Known rows, with every step that occurs:
rusi-nitu: -.04,-.01,.07,-.05,.01,.01,.00,-.02,-.01,.12,-.09,-.03,.17,.04,-.01,-.08,.07,-.06,.11,.01,.06,.05,-.01
rusi-nitu-vifa-mima: -.10,-.01,.08,-.15,.00,-.11,-.11,-.06,.07,.27,-.08,-.03,.17,.20,.06,-.05,-.02,.08,.10,-.01,.04,-.04,.51
nitu-vifa-mima-rusi: -.18,-.01,.01,.06,-.09,-.14,-.12,-.02,.11,.05,.03,.02,-.14,.14,.04,-.09,-.25,.04,.00,.03,.17,-.11,.16
nitu-vamo: .09,-.05,-.01,.04,-.06,.06,.04,.03,-.15,.04,.03,-.03,.19,-.02,-.05,-.16,.21,.00,-.08,.16,-.17,.11,-.19
rusi-nitu-vifa-mima-someg: -.13,.00,.15,-.14,.02,-.11,-.06,-.11,.15,.19,-.15,-.08,-.06,.17,-.02,.06,.00,.16,.03,-.15,.16,-.02,.38
rusi-nitu-vamo-mima-vifa: .06,-.11,-.09,-.16,.23,.07,-.03,.09,-.14,-.13,-.02,.09,.40,.09,.00,.06,.22,.16,.13,.21,-.19,.23,.59
vifa-mima: -.10,-.04,.03,-.05,-.03,-.10,-.13,.03,-.02,.21,.04,.00,.06,.08,.08,-.07,-.02,-.20,-.04,.12,.02,-.15,-.33
mina-mima-vifa-nitu-vamo: .29,.00,-.12,.04,.18,.02,.09,-.03,-.09,.09,.07,-.01,.05,-.10,.08,-.06,.23,.04,-.18,-.16,-.17,-.11,.00
someg-mima-rusi-nitu-vamo: -.04,.02,-.14,.06,.00,.04,.00,-.05,-.10,-.14,-.01,-.03,.10,-.05,-.20,.06,-.03,.24,.15,-.03,-.16,.40,-.02
vamo-mima-vifa: .09,-.13,.00,-.09,.11,.03,-.10,.10,-.05,-.10,.04,.11,.13,.09,.08,.07,.09,-.14,.04,.27,.00,-.01,.18
mima-vifa: .10,-.12,-.02,.01,.03,-.01,-.02,.02,-.12,.03,.01,.05,.07,.03,.06,-.09,.17,-.16,-.02,.12,-.03,-.03,.09
vamo-nitu-vifa-mima-rusi: -.28,.05,.01,.10,-.09,-.09,-.03,-.08,.15,.07,.02,.03,-.28,.07,.14,-.13,-.31,.19,.06,-.24,.11,-.17,.27
rusi-nitu-vamo: .00,.00,-.01,-.03,.06,.06,.03,.00,-.13,.05,-.06,-.03,.33,.02,-.07,-.11,.21,.12,.07,.08,-.16,.20,.12
mina-mima: .03,.04,.07,.05,.08,-.04,-.02,-.01,.03,.27,-.03,-.01,-.07,-.04,.05,-.07,-.04,-.23,-.07,-.12,.06,-.10,-.71
mina-mima-rusi-nitu-vamo: -.14,.10,-.08,.12,.21,-.05,.03,-.02,.00,.08,-.06,.00,.04,-.06,-.06,-.04,-.13,.22,.04,-.16,-.04,.15,-.36
vifa-nitu: .17,.01,.01,.01,-.14,.02,.10,-.03,.07,.00,.07,-.08,-.03,-.05,.04,-.09,.12,-.12,-.10,-.04,.09,-.22,-.13
mina-mima-vamo: -.03,.02,.03,.10,.17,-.03,-.06,.04,.00,.11,-.05,.06,-.09,-.08,-.06,.20,-.16,-.28,-.14,-.13,.05,-.12,-.47
nitu-rusi: -.07,-.01,.02,.02,-.17,.00,.01,.09,-.20,.08,-.03,.01,.01,-.03,-.03,-.10,.02,-.17,-.05,.27,-.07,.04,-.55
mina-mima-rusi: -.12,.06,.00,.18,.05,-.11,-.01,-.03,.10,.11,.00,.04,-.24,-.06,.03,-.05,-.26,-.09,-.05,-.17,.16,-.09,-.79
vifa-nitu-vamo-mima: .20,.01,-.04,-.09,-.07,.11,.04,.05,.01,-.15,.14,-.03,.18,-.05,-.01,.01,.20,.03,-.10,.13,-.07,-.04,.18
vifa-nitu-vamo: .20,.02,-.05,.03,-.11,.07,.11,-.02,-.05,.01,.11,-.08,.13,-.08,.00,-.16,.27,.00,-.16,.02,-.09,-.05,.12
rusi-nitu-vifa: .01,.00,.12,-.06,-.04,-.02,.00,-.07,.06,.13,-.12,-.03,.15,.13,-.04,-.12,.05,.00,.13,-.05,.10,.07,.47
someg-mima-rusi: .00,-.01,-.07,.14,-.15,-.02,-.06,-.05,.00,-.15,.05,-.01,-.15,-.07,-.14,.07,-.18,-.11,.07,-.03,.02,.14,-.40
rusi-nitu-vamo-mima-someg: -.01,.00,.10,-.14,.12,.08,.02,.01,.02,-.13,-.09,-.02,.09,.03,-.13,.14,.15,.19,.05,.07,-.02,.23,.12

Rows:
-.24,.00,-.03,.03,.08,.00,-.07,.05,.02,.06,.02,.06,-.10,-.02,.09,.18,-.22,-.05,-.03,-.14,-.07,-.21,.02 -> vifa-mima-vamo-nitu
.13,-.03,-.09,-.12,-.03,.01,.01,.13,-.12,-.15,.07,.06,.03,-.03,.06,.09,.08,-.10,-.07,.30,-.07,-.09,.16 -> vamo-mima-vifa-nitu-rusi
-.16,.07,.01,.05,-.14,.06,.10,.04,-.13,.10,-.04,.00,-.14,-.08,.09,-.15,-.07,.00,.02,.04,-.16,-.01,-.46 -> vamo-nitu-rusi
.24,-.09,-.08,.01,-.05,-.02,.07,.00,-.02,-.03,.07,-.02,.03,-.02,.10,-.05,.22,-.13,-.09,.00,.02,-.18,.30 -> mima-vifa-nitu
-.04,.04,.00,.05,-.09,-.04,-.04,-.14,.10,-.08,-.06,-.03,-.04,.07,-.15,.07,-.17,.14,.21,-.15,.09,.26,.34 -> someg-mima-rusi-nitu-vifa
-.33,.02,-.07,.01,.00,-.02,-.06,.13,-.14,.09,-.01,.06,-.14,-.07,.07,.19,-.26,-.04,-.06,.07,-.19,-.12,-.22 -> vifa-mima-vamo-nitu-rusi
.03,-.04,.09,-.06,.00,.10,.00,.02,.01,-.16,-.01,-.01,-.03,-.01,-.10,.09,.16,.09,-.07,.16,-.04,.16,-.19 -> nitu-vamo-mima-someg
-.19,.10,-.01,.11,.17,-.11,.00,-.04,.14,.13,-.10,.02,-.13,-.02,-.02,.01,-.25,.01,.08,-.24,.19,.01,-.47 -> mina-mima-rusi-nitu
.06,.05,-.03,-.01,-.23,.01,.11,.05,-.10,.04,.03,-.08,-.01,-.10,.00,-.07,.06,-.15,-.13,.12,-.03,-.10,-.27 -> vifa-nitu-rusi
-.02,.04,.12,.04,-.14,.07,.09,-.11,.08,.11,-.03,-.02,-.12,.03,.10,-.22,-.01,.11,.07,-.23,.01,-.09,.35 -> vamo-nitu-vifa
.04,.03,-.12,.04,-.08,.07,.05,.05,.09,-.33,.16,.03,-.03,-.06,-.02,.02,-.03,.13,-.07,.13,.04,-.01,.09 -> vifa-nitu-vamo-mima-rusi
.18,.02,.05,-.08,-.05,.10,.09,.00,.10,-.25,.08,-.08,-.12,-.07,-.08,.11,.20,.11,-.16,.03,.02,.00,.05 -> vifa-nitu-vamo-mima-someg
-.13,.03,.03,.06,-.08,-.07,.02,-.07,.13,-.04,-.10,.00,.02,.11,-.02,-.13,-.15,.14,.17,-.09,.21,.10,.43 -> mima-rusi-nitu-vifa
.34,-.06,-.10,-.01,-.05,.02,.02,-.07,-.07,-.12,.09,-.05,-.05,-.07,-.02,.10,.19,-.12,-.04,-.06,-.10,.01,.24 -> someg-mima-vifa-nitu
.08,-.04,.02,-.07,.02,.12,-.04,.09,-.08,-.10,.07,.03,.21,.02,-.04,-.02,.12,.00,-.02,.26,-.15,.12,-.11 -> nitu-vamo-mima
.23,-.03,-.17,-.03,-.11,.02,.03,.01,-.24,-.07,.07,-.03,-.02,-.11,-.07,.12,.12,-.09,-.06,.15,-.22,.08,-.06 -> someg-mima-vifa-nitu-rusi
-.29,.00,-.04,.02,.04,-.16,-.11,.02,.07,.08,-.03,.02,.02,.08,.03,.00,-.22,.06,.12,.00,.13,-.05,-.11 -> vifa-mima-rusi-nitu
-.15,.03,.05,-.04,.00,-.03,-.06,-.01,.18,-.16,-.06,.06,.00,.14,-.02,.04,-.24,.14,.21,.04,.25,.11,.49 -> vamo-mima-rusi-nitu-vifa
.01,-.03,.17,-.08,-.02,.02,-.03,.01,.10,-.13,-.03,.00,-.23,.03,-.06,.16,.01,-.12,-.03,.11,.16,.00,-.26 -> vamo-mima-someg
-.07,.00,.06,.09,-.05,.09,.04,-.04,.07,-.04,-.05,.04,-.15,.00,.03,.03,-.15,.02,.01,-.24,.01,-.09,.50 -> mima-vamo-nitu-vifa
.01,.00,.03,-.15,.12,.09,-.01,.07,-.07,-.08,-.02,.03,.37,.06,-.05,.04,.13,.12,.15,.20,-.14,.21,.16 -> rusi-nitu-vamo-mima
-.11,.08,.05,.13,.20,.04,.04,.00,.06,.12,-.05,.05,-.23,-.15,.04,.16,-.23,-.12,-.06,-.35,-.01,-.17,-.34 -> mina-mima-vamo-nitu
.24,.02,-.06,.03,.15,-.06,.06,-.04,.06,.14,.04,-.01,-.09,-.08,.11,.01,.08,-.14,-.13,-.23,.03,-.25,-.13 -> mina-mima-vifa-nitu
